Known rows, with every way that one mark hangs from another:
K_103[K_75[K_434] K_762]: [-31,-12,25,-2,-33,-13,-7,-1,-15,20,-49,3,-27,9,6,26,60,28,-17,4,-25,26,20,10,-19,-11,44,-5,11,52,8,12,-2,-69,-7,13,1,-13,-30,14,38,-19,-6,7]
K_91[K_691[K_335 K_414 K_783] K_762[K_103[K_75]]]: [-37,-16,-2,33,-16,-2,9,13,1,4,-17,5,-14,-6,-12,30,27,10,9,18,-25,-7,28,21,4,-24,12,9,18,41,0,5,-3,-43,6,-2,-5,9,-25,-2,22,2,5,-3]
K_414[K_691 K_762[K_103[K_75[K_434]] K_335 K_783]]: [-38,8,9,12,-31,-6,31,-25,-15,44,-54,6,-28,9,-16,39,6,25,-11,-29,9,11,-22,31,-16,-35,37,2,17,29,-28,7,3,-21,-8,-1,8,-34,-21,6,15,-38,-50,10]
K_103[K_762[K_783[K_691[K_414]]]]: [-28,-5,24,-1,-25,-7,2,-2,-30,36,-32,-3,-14,14,-6,28,35,18,0,-8,-10,15,-6,13,-5,-11,28,5,31,38,0,6,-4,-73,-1,-5,-1,-11,-26,2,41,-7,-9,-3]
K_335[K_762[K_103[K_75] K_414]]: [-26,12,27,6,-28,9,13,-13,-19,39,-29,-6,-22,16,3,36,25,27,1,-19,-3,16,5,24,-12,-17,28,23,5,38,-19,9,0,-33,-5,-4,13,-24,-35,13,29,-8,-23,-11]
K_762[K_103[K_75] K_335 K_783[K_691[K_414]]]: [-35,-9,-3,19,3,10,28,-3,-15,46,-28,-1,-18,17,6,56,20,-3,-8,-35,17,2,-24,18,-7,-27,14,-13,34,32,-8,21,-30,-26,2,-27,17,-11,-19,1,33,-28,-12,-11]
K_103[K_75[K_434] K_762[K_335 K_414 K_783[K_691]]]: [-40,-12,16,8,-17,-10,6,-5,-10,45,-61,3,-10,14,12,46,38,10,-30,-26,-7,19,-13,18,-11,-13,42,-30,28,43,11,25,-27,-52,-7,-1,2,-7,-29,6,41,-23,-13,0]
K_335[K_762[K_103[K_75] K_414[K_691] K_783]]: [-41,17,16,11,-25,4,28,-23,-17,53,-43,0,-19,14,-3,37,9,18,-3,-22,1,9,-11,27,-15,-20,28,21,8,33,-29,11,-8,-29,-7,-7,13,-25,-28,10,23,-15,-33,-7]
K_103[K_75[K_434]]: [-25,-7,21,1,-33,-7,-4,9,-14,19,-18,-6,-30,9,15,35,47,29,-13,1,-10,27,21,17,-22,-24,38,1,11,44,4,12,4,-61,1,19,8,-23,-36,10,27,-23,-4,1]
K_434[K_75[K_103] K_691[K_335 K_783]]: [-38,14,23,10,-31,-13,37,2,11,10,29,-3,3,17,9,-6,21,23,9,3,-11,-17,7,17,-13,-56,-15,32,9,16,-3,-7,10,-75,20,26,3,13,-33,-1,13,12,-6,-7]
K_783[K_762]: [-2,-7,23,2,-38,3,-21,0,-33,35,11,-9,-24,12,9,30,28,33,5,-9,-5,28,12,25,-5,-27,21,10,27,28,-3,2,5,-68,4,13,1,-32,-56,9,29,3,1,-3]
K_103[K_75 K_762[K_414]]: [-30,-17,24,-12,-34,-7,-1,-8,-16,24,-55,1,-21,9,1,31,59,24,-8,-11,-15,16,21,11,-10,-9,61,-12,20,52,5,19,-3,-68,-15,-11,2,-14,-27,7,45,-15,-21,7]
K_335[K_691 K_762[K_103]]: [-41,40,32,8,-32,8,22,-21,-36,56,-13,-1,-17,24,-6,26,17,25,7,-2,-2,5,-6,24,-11,-20,23,64,-11,28,-29,2,20,-35,3,23,4,-26,-35,21,18,3,-20,-12]
K_691[K_335 K_414[K_762] K_783]: [-24,3,21,15,-29,11,13,16,-2,-4,4,4,-7,-2,-31,4,2,36,14,-7,11,-12,-5,12,-3,-36,-6,45,18,34,8,-12,-6,-46,4,13,10,8,-33,-17,36,-1,5,-2]
K_91[K_762[K_414[K_691]]]: [-34,-7,24,5,-55,-4,-9,-1,-24,27,-12,-5,-19,6,-8,37,23,26,-1,-6,-12,24,14,29,1,-16,48,0,23,36,-10,6,22,-58,1,7,-2,-32,-38,6,20,-6,-23,8]
K_762[K_103]: [-28,-10,26,10,-28,3,7,-1,-30,28,-5,-7,-30,16,2,42,28,20,15,-10,0,19,12,16,-9,-24,31,3,23,36,-15,-3,13,-45,5,-18,17,-28,-32,10,30,-23,-22,-5]
K_434[K_75[K_103] K_691[K_783]]: [-28,14,24,4,-32,-10,37,-1,2,21,25,-7,-5,19,12,-1,30,21,4,-3,-13,-4,9,14,-13,-48,-9,21,10,18,-9,-6,21,-79,17,29,6,2,-33,7,10,10,-3,-5]
K_762[K_103[K_75] K_414[K_691] K_783]: [-52,-9,4,16,-21,-4,36,-18,-18,52,-45,2,-22,9,-3,57,5,5,-5,-30,12,8,-10,19,-13,-26,47,-23,26,32,-26,15,-18,-25,-8,-32,21,-27,-21,4,28,-43,-49,3]
K_75[K_434[K_691]]: [-26,8,34,10,-38,-11,5,14,-18,35,3,-8,-13,13,16,28,21,31,-7,4,-9,24,4,17,-16,-33,9,15,4,28,1,-3,17,-67,20,27,9,-19,-46,12,18,-14,-6,-5]
K_91[K_691[K_335 K_783] K_762[K_103]]: [-42,-15,5,36,-21,-13,4,12,-8,13,-10,2,-15,4,-1,34,23,9,14,18,-26,-3,29,33,5,-28,25,5,26,35,-6,1,9,-48,11,-1,-8,-2,-34,1,16,7,-5,-6]
K_91[K_691 K_762]: [-21,-11,15,7,-36,-13,-10,12,-22,25,-12,-11,-21,2,6,40,43,20,7,16,-30,18,36,37,2,-15,38,2,21,38,-6,5,32,-77,10,7,-16,-21,-34,7,15,5,-6,-5]
K_762[K_335[K_691]]: [-30,8,33,-7,-30,7,8,4,-29,49,-3,-4,-10,19,0,38,28,18,2,-22,16,0,-1,24,-5,-24,39,24,16,26,-2,4,22,-60,8,8,0,-24,-36,8,26,-7,-14,-6]
K_75[K_103[K_762[K_335 K_783[K_691[K_414]]]] K_434]: [-36,-5,37,6,-21,-8,4,9,-17,32,-11,-5,-13,11,16,40,22,24,-24,-7,-10,32,-13,8,-20,-10,-7,0,22,27,9,-5,-14,-62,8,34,7,-9,-27,13,29,-38,22,-6]
K_691[K_414[K_762[K_103[K_75] K_335]]]: [-11,-2,22,-3,-27,19,15,2,-16,16,-23,-5,-22,-1,-20,32,25,31,1,-26,12,14,-4,11,-6,-20,6,19,15,40,-4,-2,7,-41,-3,-7,15,-17,-22,0,35,-24,-12,0]
K_414[K_762]: [-12,6,30,-10,-47,-3,2,-4,-27,19,-16,-10,-29,10,-5,29,29,44,7,-15,0,25,5,29,-9,-27,34,19,17,37,-11,0,27,-61,-1,11,3,-33,-34,2,27,-13,-27,-1]
K_691[K_783[K_762]]: [-11,-7,17,15,-30,3,-10,7,-27,29,13,-1,-23,13,3,18,23,25,8,-8,-3,12,12,20,-3,-31,20,11,30,28,0,-2,0,-63,2,21,6,-19,-55,6,30,11,12,-3]
K_414[K_691 K_762[K_335]]: [-20,11,27,-6,-48,-3,11,-19,-25,36,-30,0,-25,11,-21,27,14,43,4,-24,10,12,-6,34,-9,-36,49,18,16,25,-21,-2,27,-43,-7,8,-2,-39,-32,0,19,-18,-45,10]

Rows:
[-49,35,22,17,-25,10,33,-22,-25,56,-26,7,-12,22,-6,26,13,18,0,-12,1,-4,-7,21,-9,-23,28,48,-9,30,-25,14,0,-21,-5,23,10,-16,-39,18,23,4,-16,-9]  K_335[K_691[K_783] K_762[K_103[K_75] K_414]]
[-16,16,16,13,-34,-5,25,-4,-4,32,21,-6,-3,18,5,-5,28,20,6,-9,-13,-3,4,21,-5,-51,-5,19,13,19,-9,-3,20,-75,17,22,2,-2,-48,6,14,28,-11,-4]  K_434[K_75 K_691[K_783[K_762]]]
[-45,-13,16,15,-20,2,29,-3,-25,50,-24,-8,-15,12,4,61,2,2,0,-36,15,13,-16,20,-7,-19,25,-20,34,32,-17,2,-11,-36,4,-35,24,-23,-27,4,33,-35,-37,-11]  K_762[K_103 K_414 K_783]
[-37,-15,11,26,-30,-13,-2,16,-5,18,-8,-3,-3,1,1,36,19,15,9,10,-21,-2,26,38,8,-25,34,-1,28,33,4,5,8,-60,9,5,-12,-2,-41,-6,20,10,-5,-6]  K_91[K_691[K_335 K_783] K_762[K_414]]
[-27,-6,32,-2,-36,6,8,-3,-20,53,-18,-6,-5,14,-6,48,10,24,1,-39,21,8,-5,26,-2,-27,54,-7,29,23,-6,2,9,-46,-1,-14,7,-29,-39,-3,31,-22,-35,2]  K_762[K_335 K_414[K_691]]
[-36,13,21,17,-17,14,17,9,0,15,-11,0,-6,0,-17,20,2,26,2,-3,4,-4,-14,13,-15,-24,-19,51,4,35,0,-6,-18,-36,8,2,14,4,-24,-6,33,-13,2,-12]  K_691[K_335[K_762[K_103[K_75[K_434]] K_783]] K_414]
[-26,-1,19,0,-34,-10,7,8,-10,24,-18,-3,-25,10,18,29,45,28,-12,5,-12,19,21,15,-20,-31,29,6,3,39,2,15,6,-65,6,19,8,-18,-38,11,23,-16,-7,-1]  K_103[K_75[K_434[K_691]]]
[-15,-2,11,34,-22,-2,-18,-12,-30,31,21,-5,-19,23,13,37,8,31,13,0,-5,24,-5,31,1,-47,18,3,32,19,-4,15,-31,-32,6,6,1,-22,-58,-2,31,5,-1,-10]  K_783[K_691[K_335] K_762[K_103]]
[-38,6,7,7,-31,-5,32,-28,-18,43,-54,6,-29,9,-17,39,10,25,-5,-32,12,5,-18,31,-14,-35,42,4,19,30,-30,9,4,-22,-10,-10,6,-34,-17,3,18,-34,-55,9]  K_414[K_691 K_762[K_103[K_75] K_335 K_783]]
[-52,-2,18,24,-15,9,28,-6,-13,56,-30,5,-8,18,3,56,11,2,-15,-39,18,4,-13,16,-5,-26,36,-14,15,30,-6,12,-13,-10,-1,-4,21,-15,-37,14,30,-30,-23,-4]  K_762[K_103[K_75[K_434]] K_335[K_691[K_783]] K_414]
[-35,19,27,4,-31,10,18,5,-32,37,8,0,-10,10,-19,19,19,20,8,-2,10,-3,0,8,-4,-24,19,48,5,27,-6,-2,17,-56,5,29,7,-11,-35,6,28,0,5,-2]  K_335[K_691[K_414 K_783]]
[-3,-9,14,15,-12,5,4,16,-19,36,-2,-7,-9,1,-3,30,25,20,11,-4,-4,3,18,21,4,-24,9,11,24,26,3,-4,5,-64,6,8,-3,-7,-41,-2,30,6,14,-10]  K_91[K_691[K_414 K_783[K_762[K_335]]]]
[-25,18,20,8,-34,-8,32,1,-1,28,15,-7,-2,20,3,-4,31,18,9,-8,-11,-8,6,19,-6,-50,2,21,11,23,-9,-5,27,-78,17,17,4,0,-39,4,15,23,-16,-4]  K_434[K_75 K_691[K_783]]
[-33,18,24,1,-32,-7,23,3,-7,33,0,-2,0,15,6,11,14,28,10,5,-4,-14,2,25,-11,-44,5,52,-1,24,-8,5,9,-68,19,6,1,-2,-38,-1,19,10,-20,-13]  K_434[K_691[K_335[K_762[K_783]]]]
[-18,3,24,12,-25,2,-7,8,-23,15,19,-10,-11,15,-3,29,16,36,17,5,3,11,-2,19,-2,-39,17,25,24,26,6,8,-13,-53,7,6,3,-9,-36,-15,37,-1,3,-9]  K_783[K_691[K_335 K_414]]
[-27,9,19,2,-33,1,28,3,0,14,-9,0,-6,4,-8,12,15,34,10,0,1,-11,3,12,-8,-44,-1,44,-3,30,-4,6,3,-53,11,-3,9,2,-29,-6,25,-7,-21,-3]  K_434[K_691[K_335 K_414[K_762[K_103[K_75]]]]]
[-44,4,15,22,-10,14,26,0,-14,43,-21,8,-15,14,-5,41,21,5,-11,-23,13,-1,-10,9,-10,-25,16,10,9,32,-5,6,-7,-19,3,6,19,-8,-29,14,27,-24,-4,-3]  K_762[K_103[K_75[K_434]] K_335[K_691[K_414 K_783]]]
[-22,9,34,8,-35,-3,8,18,-17,32,5,-9,-8,7,7,25,18,31,-6,3,-7,22,-1,10,-14,-29,-3,20,1,29,4,-7,14,-64,20,26,13,-14,-43,10,22,-14,0,-5]  K_75[K_434[K_691[K_414]]]
[-28,15,26,5,-23,15,12,12,-6,16,-1,-3,-1,0,-19,14,4,30,11,-4,8,-9,-11,16,-9,-23,-14,63,8,32,2,-9,-9,-55,10,2,7,2,-27,-12,34,-1,2,-13]  K_691[K_335[K_762[K_783]] K_414]
[-25,15,33,7,-29,10,12,-11,-23,43,-19,-7,-17,18,1,36,16,29,8,-21,-1,19,-1,25,-9,-16,23,27,9,34,-20,-1,5,-36,-1,-4,13,-26,-39,12,28,-6,-24,-14]  K_335[K_762[K_103 K_414]]
[-45,-15,12,15,-29,4,8,3,-16,41,-24,-4,-13,8,1,55,14,-1,-11,-33,2,13,-10,29,3,-11,26,-18,36,37,-9,8,3,-40,8,-21,9,-20,-30,10,23,-16,-21,-4]  K_91[K_762[K_103 K_335 K_414 K_783]]
[-51,-4,4,21,-13,-8,30,0,-8,36,-28,2,-22,11,13,44,17,5,-9,-10,-1,4,-8,16,-21,-31,11,-1,18,36,-12,11,-16,-39,10,-12,20,-12,-22,9,24,-33,-23,-7]  K_762[K_103[K_75[K_434[K_691[K_335]]]] K_783]
[-40,-13,33,-12,-29,-7,13,-6,-20,38,-23,-2,-14,11,7,40,25,21,-8,-19,0,13,1,13,-15,-12,27,-2,28,27,-4,-1,-4,-67,-2,5,4,-16,-22,8,31,-35,-9,-1]  K_75[K_103[K_762[K_335 K_414[K_691] K_783]]]
[-35,11,31,11,-30,3,4,1,-12,18,-1,-2,-13,16,-3,21,13,32,17,2,-2,-1,6,28,-12,-32,17,47,10,33,-7,-4,1,-45,8,-1,6,-11,-36,-2,28,-1,-17,-12]  K_691[K_335[K_762[K_103]]]
[2,-2,16,15,-24,2,-24,-6,-35,47,17,-10,-16,25,19,40,22,31,1,-17,2,29,-7,35,4,-39,24,-5,37,18,1,19,-17,-51,4,17,-6,-30,-61,2,30,11,7,-9]  K_783[K_691 K_762[K_335]]
[-33,18,23,9,-35,1,6,-4,-37,46,12,1,-15,18,-3,21,20,21,6,-1,3,3,3,20,-4,-31,31,36,10,23,-9,4,13,-58,5,35,0,-22,-49,13,23,9,1,-3]  K_335[K_691[K_783[K_762]]]
